Every row comes from one small tree of marks. The marks that hang from a mark follow it in brackets, in the order of their numbers. Every link used is in the known rows. Which tree was each row made from?
Known rows
K_983{K_846{K_470}}: [  7  15   8 -33  -9  17   8 -13  19 -13  12   2  25  13   7   7  11   3
  10  -7 -11  -7  -3  -7 -11   7  10   0 -18   8  10 -17   3]
K_332{K_846{K_402 K_470 K_983} K_875}: [ -1  25  15  -3  -4  22   5 -13   3   6  58 -12  31  10  34  -7   3 -30
 -13 -31  -8   0  -8  -3  17   6  -2   9  17  20  19   0  12]
K_402{K_875}: [  2  -8  16 -34   6   0   0 -20 -14  -2  10  10  16  24  19   3 -22  -6
   1  25  18   4 -10   5   5  -1 -15   4   1  -2  20  -1  -3]
K_875{K_332 K_402 K_470 K_983{K_441}}: [ -2   4  15 -45   6   0   3   1  40 -17  11  68  34  -5  23  -3  20  56
   6  24 -14  -7 -29  11 -28 -63 -24  -3   1  11  12   0 -26]
K_470{K_846 K_875}: [ -1   1 -24 -20   0 -15  13   6  20  -4  20   7  30   1  26  12   4   0
  17  12  -9  -1  -8  16 -12  -6   5  -9   4  -4  24  36 -17]
K_846{K_402}: [  1  10  16 -18  -1  18  -4  -9   2 -14  10   9  19  14  21   2  -6  -2
   3 -17  10 -28 -14   3  -7   4   3   7   0  -2  14 -17   0]
K_441{K_983{K_846 K_875{K_402}}}: [  2  26 -21 -31 -28  -3  24  -4   4  -7  26   8  18  11  20   3   5   8
  20  27   2   1 -22  -3 -37   3 -30   0  -8   9  20  -6  15]
K_332{K_846{K_402} K_875}: [ -3  18  19  -2   8  12  -1  -3 -15  -7  47   5  12  11  40  -2  -2 -12
 -10 -15  -4 -26   1   2  20  -2  -6  10  22  16  34   5   7]
K_846{K_402{K_875{K_983}} K_470}: [ -8   1  32 -33   4  23  -6 -25  14 -18  25  -7  31  28  13 -16  -5  -6
 -11 -11  17  -2 -18  -8   0   3  -2   9  -4  -3   0 -15  -8]
K_875{K_470}: [ 14   3   4 -27   5  13  11 -17  14 -16   1  29  22   4  26   9 -11   8
   9  12 -15   0  -9  20   1 -17   0   5  10   2  23 -11 -14]
K_470{K_846{K_402} K_875{K_983}}: [ -9   9  -6 -19   6  -1   3   5  30 -21  29  10  34  14  29  -4   6  12
   6  -2  -4 -16 -10  11 -20 -16   8  -1  -1  -2  21  36 -31]
K_402{K_875{K_470 K_983}}: [  4  -5  25 -38  15   9   0 -28   3 -20  14  30  22  29  25 -10 -24  13
  -5  32   6  10  -9  13   2 -24 -14  10   5   1  21   1 -26]
K_332{K_846 K_875{K_470}}: [  7  12  12  -9  12   9  10  -8  -5  -7  40  19  14   5  43   5  -5  -5
  -5   6 -20  -8   3  12  27 -16  -7   8  30  19  41   9  -4]
K_875{K_332 K_402 K_983{K_846}}: [ -6  -1  12 -41   5   5   4   1  26 -15  14  55  35   9  11  -6  30  50
   2  23  -6 -16 -14 -12 -40 -55 -19 -16 -29   7  -4   9 -12]
K_402{K_875{K_983}}: [  0  -6  27 -33  11   4  -2 -23  -5 -10  13  18  18  31  20  -9 -21   8
  -7  28  18  10  -6   6  -1 -17 -18   5   0  -3  16   2 -16]
K_332{K_846{K_470} K_875{K_402 K_983}}: [ -2   3  18 -17   2   9  13  -8  -1   0  48   3  26   7  28 -11  16  11
 -21   9  -8   4   1  -4  11 -34 -18  -8  14  15  18  10  -1]
K_332{K_875{K_402 K_983}}: [ -4  -2  17 -20  -6   8   6 -16  -3  -1  34  23  21  12  17 -10   4  24
  -6  29   4  -8 -10   1  -4 -35 -12 -14   1  14  22  20  -8]
K_983{K_441 K_846{K_332 K_470}}: [ -3  50  22 -34 -31   7   3  -7  28 -13  14  -3  25  -4   1  13  16   8
  14 -36  -6 -17 -14   0 -10  17  16  22   3  19  16 -23   4]
K_441{K_983}: [ 10  15 -15 -24 -18   5  18 -10   9  -3  18   3  23  12  21   6 -14  -5
  15  18   2  15 -10   7 -19   0 -36   3  10 -13  17 -25   4]
K_846{K_402 K_470 K_983{K_875{K_332}}}: [ -9  25  -3 -17 -16  19   4 -16  32   6  31   1  39   5  20 -10   6 -23
   9 -33   5  11 -34  -8 -16  14   2   6  -6  14 -13  -5  18]
K_402{K_875{K_332}}: [ -4 -11  13 -32  15  -4  -4 -15  -2   0  12  31  19  18  18   2 -14  -1
   7  29  14   4 -13  -1   1  -9 -23  -1  -2  -3  11   5  -4]
K_441{K_983{K_875{K_332 K_402}}}: [ -3  13 -28 -26 -20 -10  23  -4   8   3  22  21  20   1  25   4   1   7
  23  34   7  13 -26  -1 -31  -9 -45  -6   5   1  10  -2  15]
K_332{K_846 K_875{K_402 K_983{K_441}}}: [ -2  15  22 -15  -2  -1   7   3 -10  -1  46  14  13   6  36  -4  11  19
 -16   8  -5 -12   0   5   6 -33 -22   2  21  24  36  10  -4]
K_441{K_983{K_846}}: [  9  26 -10 -31 -20   9  16  -9  14 -12  23   4  24  16  17   5  -5  -1
  18  14  -4   2  -9   0 -26   6 -25   6  -5  -3  21 -25   4]
K_875{K_983}: [  5   4  16 -21   2  11   4 -13  14 -15   7  25  20  20  22  -4  -8  25
  -3   9   0   5   2  10 -12 -33 -12   0   4  -1  11  -9 -18]
K_846{K_332 K_983{K_441}}: [  0  51   8 -17 -39   7   9 -19  20  11  10   3  40 -10  10  13 -11 -15
   8 -41   5  10 -18  16 -12   0   2  20  20   9   5 -14   8]
K_402{K_875{K_332 K_983{K_441}}}: [ -8  -1  27 -36  12  -6 -10 -13  11  -7  17  39  16  23  20  -5 -13  17
   4  24  15   5 -15   2  -4 -21 -26   8   3   2  16   2 -15]
K_402{K_875{K_983{K_441 K_846}}}: [ -1  11  32 -38   3   3  -8 -17   1 -15  19  18  13  32  16  -6 -13  16
  -1  17  15  -3  -9   2  -6  -7 -11  15  -5   8  27  -5 -16]
K_332{K_846{K_983{K_441}} K_875}: [  6  32  10  -2  -8   3   7  -3  -5  13  49   2  16   4  38   5  -2 -18
  -4 -14  -9   2  -1   9  16   0 -12  13  27  24  38   2   9]
K_846{K_983{K_441 K_875}}: [  5  35  -8 -16 -28  -5  10  -5  11  16  17   9  15   1  27   8  -7  -9
  16 -12   6  15 -25  14 -15  10  -6  13   9  21  21  -4  12]
K_470{K_846{K_332}}: [  2  14   8 -28  -8   1  24 -14  14 -11   8  15  48  -4  19  13  -7  -1
  17  -8   1   4  -1  19 -15 -18   2   8  11   3  13  23 -14]

Which tree is each row?
[  4  33   8 -28 -21   0  22 -12  24   1  16  10  55  -7  19  12  -7 -10
  20 -25   1  14 -11  23 -22 -11   2  17  12  11  15  16 -11] : K_470{K_846{K_332 K_983{K_441}}}
[ -6  -1  26 -34   1  21  -4 -24   9 -11  23 -12  30  23  12 -10  -5 -17
  -4 -14  18  -5 -23  -8   3  16   1   8  -4  -3   2 -17   2] : K_846{K_402{K_875} K_470}
[-12  28  23 -23 -21  27   4 -27  22 -15  15 -14  45  -1   3   0   2 -15
  -3 -49   8 -12 -18  -4   1   8  15  14  14  -3 -14 -18   8] : K_846{K_332 K_402 K_470}
[ 10  18  22 -33   8  23   5 -18  31 -37  11  41  26  21  24  -6  -2  36
   2  10 -23  -8  -3  14 -15 -36   4   9  -5  12  22  -8 -33] : K_875{K_470 K_983{K_846}}
[ -4  31  16 -25 -20  14   7 -18   2 -13  22  14  29   4   4   8   9   9
   6  -7  -5 -27  -7  -5 -11  -5  13   2  -8  16  15   7   5] : K_983{K_846{K_332{K_875{K_402}}}}
[ -6  15 -13 -12 -11  -9  -7   5  22  -4  18  10   4   8  21   3   5  19
   1   5  -5  -8 -11  11  -4  -9  -2  -4  12  -3  23   3 -13] : K_470{K_875{K_983{K_441}}}
[-10  17  -8 -28 -19 -26   8  14   5   9   9  37   3 -14  25  13  16  28
  24  17  11 -10 -36   4 -22  -7 -19   1   9  26  22   9  15] : K_983{K_441 K_875{K_332 K_402}}
[ -9  43   0 -25 -17 -16   0  13  18  -8  17  39  -5  -2  23  13  17  25
  34  -1  -4 -25 -26  -3 -22  15   0  16  -5  38  30   6  12] : K_983{K_441 K_846 K_875{K_332}}
[  2   3 -12 -28  -9  -6  22  -7  -5  -6   5  29  12  -4  28   6   3  20
  11  30   1  -3 -26  13 -16 -18  -6  -6   5  19  18  15   5] : K_983{K_875{K_402 K_470}}
[ 12  17   2 -30 -10  -3  21  -4  23   3  18  11  46   2  27  11  -5  -7
  22 -10   0  18 -10  23 -23  -8  -3  11   2  11  24  13 -14] : K_470{K_846{K_983{K_441}}}
[  2  18  27 -21  11   6  -3   3  -9 -15  25   5  13  20  41   1  -6  -4
 -13 -19   5 -20  -1   7   5  -5 -15  22  18   6  28 -15  -3] : K_332{K_846{K_402{K_875{K_983{K_441}}}}}
[  3  34  -7 -32 -29  14  19 -18  23 -12  24  -6  36   9   8   5  -1  -6
  15  -2  -6  10 -12  -4 -22   8 -20   8   1  -5   7 -25   8] : K_441{K_983{K_846{K_332 K_470}}}
[  3  31 -20 -24 -24   0  20  -5   7 -11  26   8  13  14  23   4  -5   1
  24  20  -2   5 -17  -1 -28  12 -25   8  -3   9  22  -9  12] : K_441{K_983{K_846 K_875}}
[  1  12  21  -4   9   8   5  -6  -6  -5  44  16  12  15  40  -4  -3   6
 -14   5 -11  -4  13   6  18 -27 -16   5  25  17  33  11  -6] : K_332{K_846 K_875{K_983}}
[  7   6  18 -47   1  18  12 -13  23 -31  13  42  36  13  18  -8  16  49
  -5  25 -16 -14 -14   9 -31 -53  -1  -5 -17  13  16  -3 -27] : K_875{K_402 K_470 K_983{K_846}}
[ -5  15  -6 -36 -19   1  19  -5   5  -8  16   7  16   5  12   3  25  16
  12  14   0  -9 -23 -10 -25   3   7  -9 -22  25   7  11  18] : K_983{K_846{K_470} K_875{K_402}}
[  1  19  21  -6  12  17   2  -8  -5 -16  48  15  16   9  45  -2  -4  -8
  -7 -10 -17 -27  -3   9  23  -8  -1  14  27  22  41   7  -5] : K_332{K_846{K_402} K_875{K_470}}
[  0  13 -28 -31 -17  -7  24  -6  14  -4  23  29  24  -1  28   3  -2  10
  22  37  -1  14 -30   5 -29 -14 -41  -2   8   3  14  -3   8] : K_441{K_983{K_875{K_332 K_402 K_470}}}
[ -5  12  17 -28  -8   2  24 -15  11 -10  24  18  52  -2  19   2  -2  10
  11   3   1   2  -4  15 -15 -31   0   2  11  11  16  37 -17] : K_470{K_846{K_332{K_875{K_402 K_983}}}}
[ -6   2  24 -31  15  15 -10 -18   7 -20  16  29  24  19  25  -4 -11  -1
   5   1   9 -23 -24   1  -2  -2  -5  12   0   1  15  -5  -9] : K_846{K_402{K_875{K_332 K_470}}}
[-13  16  20 -24 -24  17  13 -34  18  -1  28  -2  46  -5  -1  -6   7   6
 -10  -9   2   9 -12  -3   5 -20   1  -5  15   8  -9   8   2] : K_846{K_332{K_875{K_402 K_983}} K_470}
[ -7  37  -7 -17 -26  13  -8  -6  39   7  36 -26  34   4  14  -3  12 -25
   2 -48   1  -1 -36  -1  -8  28  13  11   2   3   4 -20   6] : K_846{K_402 K_470{K_875} K_983{K_441}}
[-12  16   5 -19  -9  14  -9  -5  32 -14  28 -14  23  11  13  -8  13   2
  -5 -26   2 -14 -23  -4  -2   8  10   3   3  -3   4 -14  -6] : K_846{K_402 K_470{K_875{K_983{K_441}}}}
[ -5  19  31  -1  11  16  -3  -6  -6 -14  51  11  13  20  42 -10  -1   3
 -17 -12  -6 -22   5   2  16 -18 -10  11  23  18  32   8  -7] : K_332{K_846{K_402} K_875{K_983}}
[  2  19  27 -25   0  22  -4  -9  18 -30  16  23  20  28  19  -9   2  26
  -4  -8  -3 -20  -1  -1 -20 -20   3   8 -13   8  15 -10 -18] : K_875{K_983{K_846{K_402}}}
[ -2   6  26 -31  10  18  -6 -19  -2 -21  16  13  22  24  25  -4 -16  -6
  -1  -2  13 -24 -21   5   0   3   1  14   0   2  21  -8 -10] : K_846{K_402{K_875{K_470}}}
[  7   0  -7 -37  12   3  16   2  20  -1  17  50  44 -12  35   7  21  15
   4  13 -22   0 -19   8 -19 -48 -24  -8   0   7   5   2  -3] : K_875{K_332{K_846{K_983}} K_402 K_470}
[ -8  -7 -16 -28  -6   1   4  -6  33   2  18   6  31  -1   9  -2  22  15
  -2  12  -7  11 -18  -8 -10 -21  -9 -21  -4  -8  -9   1  -3] : K_846{K_470{K_875{K_332 K_402 K_983}}}
[ -7  34   0 -34 -22   4  21 -13   3 -20  12  29  23  -5  16   7  14  23
  15   7  -8 -24 -25   3 -24 -11  14   5  -7  29  14  20   8] : K_983{K_846{K_332} K_875{K_402 K_470}}
[-11  31  -8 -15 -16  -4  -8   2  26 -12  19   9  11   7  13   4  10  21
   2  -5  -9 -19 -10   5  -8  -6   7   2   5   3  20   6 -13] : K_470{K_875{K_983{K_441 K_846{K_332}}}}
[ -7   0 -35 -28  -2 -17  16   9  33  12  29  21  52 -10  23   7  23   2
  18  14  -8   7 -24   7 -32 -25  -6 -21 -14   0   6  46 -10] : K_470{K_846{K_983} K_875{K_332 K_402}}
[  2   7  19 -18  10  10  13  -7  -4 -11  45  27  23   7  40  -7   8  21
 -17  19 -17  -9   0  10   9 -46 -16  -1  19  21  33  16 -13] : K_332{K_846 K_875{K_402 K_470 K_983}}
[  0  25  -4 -32 -23 -17  15   4   1  -3   9  28   3 -11  29  12   8  27
  19  17   4 -11 -37  18 -16  -6  -7   9  16  28  34   5   3] : K_983{K_441 K_875{K_402 K_470}}
[ -4  13  35 -32   8  16 -11 -18   7 -26  20  19  19  27  26 -10 -14   8
  -4  -4  13 -22 -21   8  -3  -4  -2  21   3   5  25 -11 -20] : K_846{K_402{K_875{K_470 K_983{K_441}}}}
